Each row comes from the steps of one walk. Every step used is in the known rows, and no mark comes twice. Write the walk behind each row, first mark first.
Known rows:
f -> s -> y: 15.6 44.4 -16.1 16.2 -26.1 20.9 -9.9 -19.9 15.8 16.3 -9.8 28.3 14.0 7.8
 11.2 -30.7 -5.6 -11.1 4.8 -5.3 3.0 -34.6 -28.0 -28.0 22.6
s -> y: 9.9 49.1 -18.7 13.9 -35.7 18.7 -11.4 -0.5 24.9 10.6 -24.9 31.8 24.0 3.1
 6.0 -17.7 -23.6 4.6 8.2 -7.9 7.9 -33.0 -42.4 -32.6 14.0
y -> s -> h -> u -> x: 10.7 26.0 3.8 28.1 -24.4 33.0 -14.1 -1.0 0.0 5.9 -26.3 30.6 7.5 5.4 10.0
 -20.8 6.3 14.5 -33.0 7.5 4.9 -8.9 -17.2 -36.7 12.7
x -> u: 7.3 25.1 -26.3 5.6 -38.7 13.0 -5.3 -7.8 14.9 9.2 -12.9 16.0 12.7 3.9
 -1.1 -40.3 8.7 21.5 12.8 -9.4 -5.0 -22.3 -37.0 -33.3 6.8
x -> n -> h -> s: 6.9 17.2 -20.1 -2.0 -29.2 25.0 5.7 7.7 34.2 -18.2 0.1 19.0 -9.1 -6.8
 -1.1 -34.1 13.7 36.4 0.4 40.0 20.6 -39.1 -13.7 -29.7 9.1
v -> n -> h -> u -> x: 23.7 7.6 -9.3 5.8 -25.0 12.6 0.8 3.9 31.4 -8.4 -13.4 24.3 -2.2 2.3 -11.8
 -8.5 -0.4 28.1 -4.0 34.1 13.6 -31.8 -29.5 -15.8 -21.9
y -> s -> h -> n -> v: 5.8 36.1 2.9 13.6 -16.3 47.6 -3.9 19.8 27.5 8.4 -26.7 29.2 2.7 7.9 4.1
 -35.6 1.1 18.9 -25.2 -8.0 4.3 -33.4 -37.1 -43.3 30.9
y -> s -> h -> u -> x -> n: 5.2 17.2 10.4 25.8 -11.5 38.7 -6.1 9.4 8.7 6.5 -12.1 26.6 -4.9 8.8 11.4
 -20.6 24.4 34.9 -39.8 5.9 0.4 -27.9 -16.2 -34.0 14.7
v -> k: 12.8 38.9 -16.6 12.5 -60.0 26.9 -28.9 -6.0 16.2 -6.1 -33.1 5.4 9.9 -0.3
 -15.2 -11.3 -6.2 6.1 10.9 2.2 7.7 -21.0 -32.6 -17.3 -5.4
x -> n -> v: 14.3 22.3 -16.5 -0.2 -23.9 35.0 -5.5 11.5 30.4 22.1 -13.6 12.0 7.6 7.9
 -4.1 -44.1 15.6 35.6 -6.8 -3.5 -0.6 -40.4 -42.6 -17.0 5.3
n -> h -> u -> x -> s: 20.2 3.9 -7.5 12.4 -20.1 -4.0 1.3 -21.8 12.1 6.6 -5.5 18.8 -7.0 -2.9
 -8.6 -18.6 5.6 27.0 3.6 24.6 13.3 -20.5 -13.3 -25.2 -4.3
x -> s: 10.1 18.9 -5.9 -1.9 -29.5 20.9 -4.4 -15.9 7.0 8.4 -7.7 18.2 10.3 -6.4
 -0.8 -42.0 6.1 16.9 10.2 2.5 -0.1 -18.4 -29.6 -28.0 9.3
y -> s -> h -> n -> v -> k: 5.1 42.4 6.0 27.5 -31.0 45.6 -18.1 15.1 27.2 -0.5 -35.3 8.8 -5.4 14.4
 -4.0 -12.4 0.7 16.6 -20.4 -15.5 10.3 -34.4 -25.5 -37.8 18.8
u -> x -> n -> h: 18.9 18.6 -15.2 -6.6 -37.0 24.9 -6.6 5.0 27.7 7.7 -19.9 30.2 -4.8 -7.8
 -8.3 -15.3 1.3 36.2 -4.5 30.2 18.9 -42.3 -36.4 -32.9 10.7
u -> x -> s: 18.0 19.5 -3.9 -1.0 -23.5 23.1 -6.9 -30.5 -7.0 23.8 -14.6 25.2 5.8 -6.8
 1.9 -38.3 7.0 21.9 5.6 -3.9 3.0 -20.4 -26.8 -31.5 13.3
x -> u -> h: 7.0 22.3 -3.3 17.4 -41.8 4.3 -8.9 -9.1 8.1 16.3 -12.9 23.8 21.8 2.9 14.2
 -30.2 -0.7 12.7 11.6 -3.2 -11.6 -13.5 -38.6 -29.8 11.9
u -> h -> s: 6.7 27.4 0.1 15.9 -33.4 23.3 -6.9 -17.9 5.4 0.4 -13.9 30.9 15.2 -7.2
 21.3 -38.7 -1.4 6.1 5.6 23.0 2.5 -10.3 -20.1 -18.9 11.3
n -> h: 15.8 31.4 -23.2 -5.5 -56.3 17.8 -11.1 7.0 31.0 -8.6 -24.6 27.9 11.3 -9.5
 -14.4 -16.7 -16.5 12.9 4.4 39.6 21.0 -24.8 -38.1 -33.4 4.7
h -> n -> v: 15.3 32.8 -20.4 -1.2 -22.7 29.1 -0.2 3.9 32.3 16.7 -22.0 19.5 1.0 3.0
 -9.4 -45.0 -2.2 21.2 5.1 -8.5 1.0 -39.5 -53.6 -18.0 9.8
h -> s -> f: 16.6 27.1 -29.1 3.6 -36.7 31.1 5.2 -11.9 20.4 0.0 -14.9 15.7 6.2 -13.9
 6.1 -34.3 4.5 27.1 16.7 8.3 10.0 -8.3 -18.9 -20.6 -2.2
h -> u -> x -> n: 13.1 15.0 -13.5 10.9 -16.9 20.6 -4.0 -4.1 12.5 15.1 -10.5 14.8 -6.5 3.5
 -0.8 -31.4 21.1 37.1 -7.8 3.7 -2.3 -33.2 -29.9 -10.9 -6.2
h -> u: 10.9 22.7 -21.3 13.2 -36.3 13.3 -8.4 -2.1 17.4 -2.6 -15.7 13.2 9.4 0.0
 -7.7 -33.3 2.0 13.0 2.4 11.9 -4.4 -17.0 -33.9 -10.4 -12.4
y -> s: 4.8 41.2 -15.9 8.2 -50.2 40.7 -19.1 8.9 7.5 3.5 -18.7 18.1 11.1 4.7 -5.9
 -33.8 -0.8 7.3 -10.2 -5.7 5.8 -10.4 -36.1 -42.6 15.0

Write each row's walk:
10.4 13.4 6.2 28.4 -2.5 36.1 -3.8 10.9 15.3 24.6 -14.4 18.5 -2.9 17.4
 9.9 -30.7 27.8 41.3 -45.4 -4.8 0.2 -28.8 -15.0 -29.9 12.7
y -> s -> h -> u -> x -> n -> v
8.9 10.4 -20.7 6.5 -30.6 8.0 -0.9 16.7 42.9 -14.1 -2.7 13.4 -7.9 1.2
 -13.5 -17.6 9.4 35.1 -3.7 35.5 9.9 -38.5 -28.6 -14.8 -9.3
x -> n -> h -> u
19.9 21.0 -7.4 26.6 -10.1 -12.4 3.5 -22.8 20.3 12.6 -3.7 25.8 -1.7 5.2
 3.7 -5.6 -12.0 24.0 6.5 7.7 17.9 -34.1 -12.3 -33.0 3.7
n -> h -> u -> x -> s -> y
17.2 13.3 16.6 3.4 -16.4 28.4 -1.9 -25.6 -2.9 16.7 -25.2 41.0 13.5 -13.9
 14.9 -27.2 7.5 22.5 -10.7 15.4 0.9 -20.8 -20.2 -36.8 24.9
u -> x -> s -> h
20.4 9.8 4.5 22.6 7.4 -3.9 12.9 -10.8 32.5 4.1 4.9 25.7 -4.8 11.9 4.0
 -1.1 -5.2 31.0 2.9 7.7 17.1 -42.6 -16.5 -28.1 -6.8
v -> n -> h -> u -> x -> s -> y
26.0 3.7 -15.1 14.9 -14.6 7.3 6.8 -31.4 4.4 23.3 -8.3 9.7 -2.6 -6.7 1.3
 -22.9 10.7 36.4 15.0 -11.6 -0.8 -6.8 -20.1 -14.5 -12.9
h -> u -> x -> s -> f
0.6 38.5 4.8 9.9 -25.8 45.9 -2.8 19.2 21.8 -10.0 -25.1 37.3 -0.8 -4.5
 5.9 -24.1 -5.4 12.1 -22.0 3.2 4.9 -29.9 -37.1 -46.6 32.3
y -> s -> h -> n
17.9 13.7 16.1 5.5 7.2 28.0 11.1 -21.6 14.0 30.6 -23.4 33.8 -3.2 -2.5
 12.2 -39.3 8.5 34.8 -10.4 -4.3 -0.4 -42.1 -27.6 -31.7 28.4
u -> x -> s -> h -> n -> v
13.4 16.2 18.0 2.8 -0.2 28.8 10.2 -20.7 8.7 11.3 -19.9 43.2 -5.1 -13.8
 14.3 -29.4 3.8 26.5 -5.2 5.8 1.0 -38.2 -26.3 -36.0 29.8
u -> x -> s -> h -> n
15.4 20.2 -10.3 -9.1 -42.3 26.5 -2.0 18.5 43.1 -17.4 -15.9 27.3 9.3 -3.8
 -14.2 -12.7 -9.1 22.3 1.8 36.7 17.2 -34.3 -43.3 -27.9 -7.6
v -> n -> h
6.8 47.8 -18.9 19.3 -21.8 22.4 0.5 -13.1 19.2 0.8 -10.7 26.5 15.1 2.2
 16.2 -34.1 -11.2 9.8 7.9 -2.7 12.3 -30.0 -17.8 -31.7 14.7
h -> s -> y
9.2 20.1 -3.9 17.5 -14.2 5.1 2.5 -3.7 23.7 28.5 -13.4 19.3 5.4 12.1 11.1
 -41.3 2.3 24.6 12.5 -21.2 -10.8 -35.7 -48.7 -23.0 14.2
x -> u -> h -> n -> v
22.1 20.2 -21.9 11.8 -38.2 3.8 -8.5 -7.7 18.0 -0.4 -22.7 23.4 -0.1 -2.1
 -12.6 -12.3 -7.4 19.4 -2.6 35.2 16.6 -21.4 -27.2 -19.8 -9.1
n -> h -> u -> x
18.1 7.8 3.2 18.9 0.5 25.9 1.2 0.8 23.9 24.6 -21.1 22.4 4.1 8.8 9.7
 -30.2 24.2 45.8 -31.1 11.3 -5.2 -39.4 -22.9 -12.7 3.5
s -> h -> u -> x -> n -> v
13.1 13.6 0.6 19.3 -18.6 21.3 -5.4 -17.7 12.4 -5.3 -11.3 24.4 9.2 -2.4
 11.3 -36.1 20.4 0.4 -15.8 34.2 -8.6 -18.1 -9.8 -11.3 7.5
f -> s -> h -> u
15.1 25.2 -3.7 28.9 0.5 -2.5 0.7 -30.5 5.6 25.2 -4.3 21.6 2.9 9.3 13.6
 -21.7 -2.9 20.3 5.3 -21.4 1.9 -28.6 -15.8 -26.1 4.7
h -> u -> x -> s -> y
22.4 1.2 5.5 20.1 11.6 28.1 0.5 -17.4 14.3 31.4 -7.5 18.2 -5.9 12.8 16.2
 -42.8 42.0 30.2 -30.9 17.0 -9.8 -40.0 -7.7 -8.1 10.5
f -> s -> h -> u -> x -> n -> v
26.5 11.7 -25.9 -0.5 -26.7 26.7 13.2 -5.9 29.6 3.4 -8.5 20.5 -16.0 -13.9
 3.1 -14.8 8.6 52.3 7.0 27.7 27.1 -31.4 -12.0 -29.7 3.4
u -> x -> n -> h -> s -> f
11.9 9.3 5.8 14.3 -11.1 26.4 -0.7 -0.7 17.9 6.0 -19.5 30.0 1.3 -3.1 8.9
 -20.2 20.1 38.7 -26.8 22.9 -4.5 -34.8 -22.6 -16.1 3.8
s -> h -> u -> x -> n
2.7 35.8 4.0 12.1 -43.0 45.5 -17.1 14.5 11.3 -5.3 -27.3 34.6 18.1 -2.2
 6.7 -22.8 -4.1 8.0 -27.4 12.2 6.5 -14.7 -28.6 -49.9 27.4
y -> s -> h
11.6 21.4 15.7 18.8 -10.3 25.4 -1.3 -11.0 28.2 5.0 -23.7 9.7 -7.0 2.8
 0.3 -19.9 11.3 26.3 0.4 -6.5 3.3 -41.5 -18.2 -22.6 13.5
x -> s -> h -> n -> v -> k
1.6 27.2 2.5 26.2 -29.5 30.3 -11.4 12.5 13.8 -9.4 -18.0 23.1 11.7 4.4
 4.6 -22.4 7.0 10.0 -29.7 13.9 1.0 -10.7 -18.5 -32.7 9.0
y -> s -> h -> u
13.7 20.8 -24.3 10.2 -44.6 2.5 -7.6 4.8 31.5 -15.7 -16.2 15.8 4.4 -3.9
 -15.2 -15.4 -8.0 14.8 2.5 39.7 13.9 -22.1 -29.7 -18.4 -11.2
n -> h -> u
22.2 13.6 3.4 20.1 -12.4 22.7 -6.6 -31.7 -0.9 11.5 -18.6 30.6 3.8 -0.8
 14.7 -32.9 19.3 4.7 -19.2 29.1 -6.4 -20.2 -9.0 -15.8 10.0
f -> s -> h -> u -> x
7.7 6.2 11.4 16.7 -10.0 12.0 3.6 -13.2 13.9 -5.9 -9.3 22.5 9.1 -5.5 9.8
 -30.9 12.4 21.2 -8.9 20.4 -7.7 -16.9 -10.1 -20.4 3.4
x -> s -> h -> u
4.0 23.6 -3.2 14.0 -24.1 6.0 1.5 -5.3 18.5 10.4 -9.9 27.3 3.4 1.8 11.0
 -31.0 -3.3 16.1 17.7 -12.9 -12.4 -30.4 -45.9 -27.4 16.0
x -> u -> h -> n
9.6 25.2 -2.7 32.4 -26.8 4.2 -11.3 -8.6 23.7 19.7 -20.4 1.0 -3.8 19.0
 2.0 -19.7 3.2 20.8 19.2 -31.5 -5.9 -34.7 -35.8 -15.7 3.8
x -> u -> h -> n -> v -> k
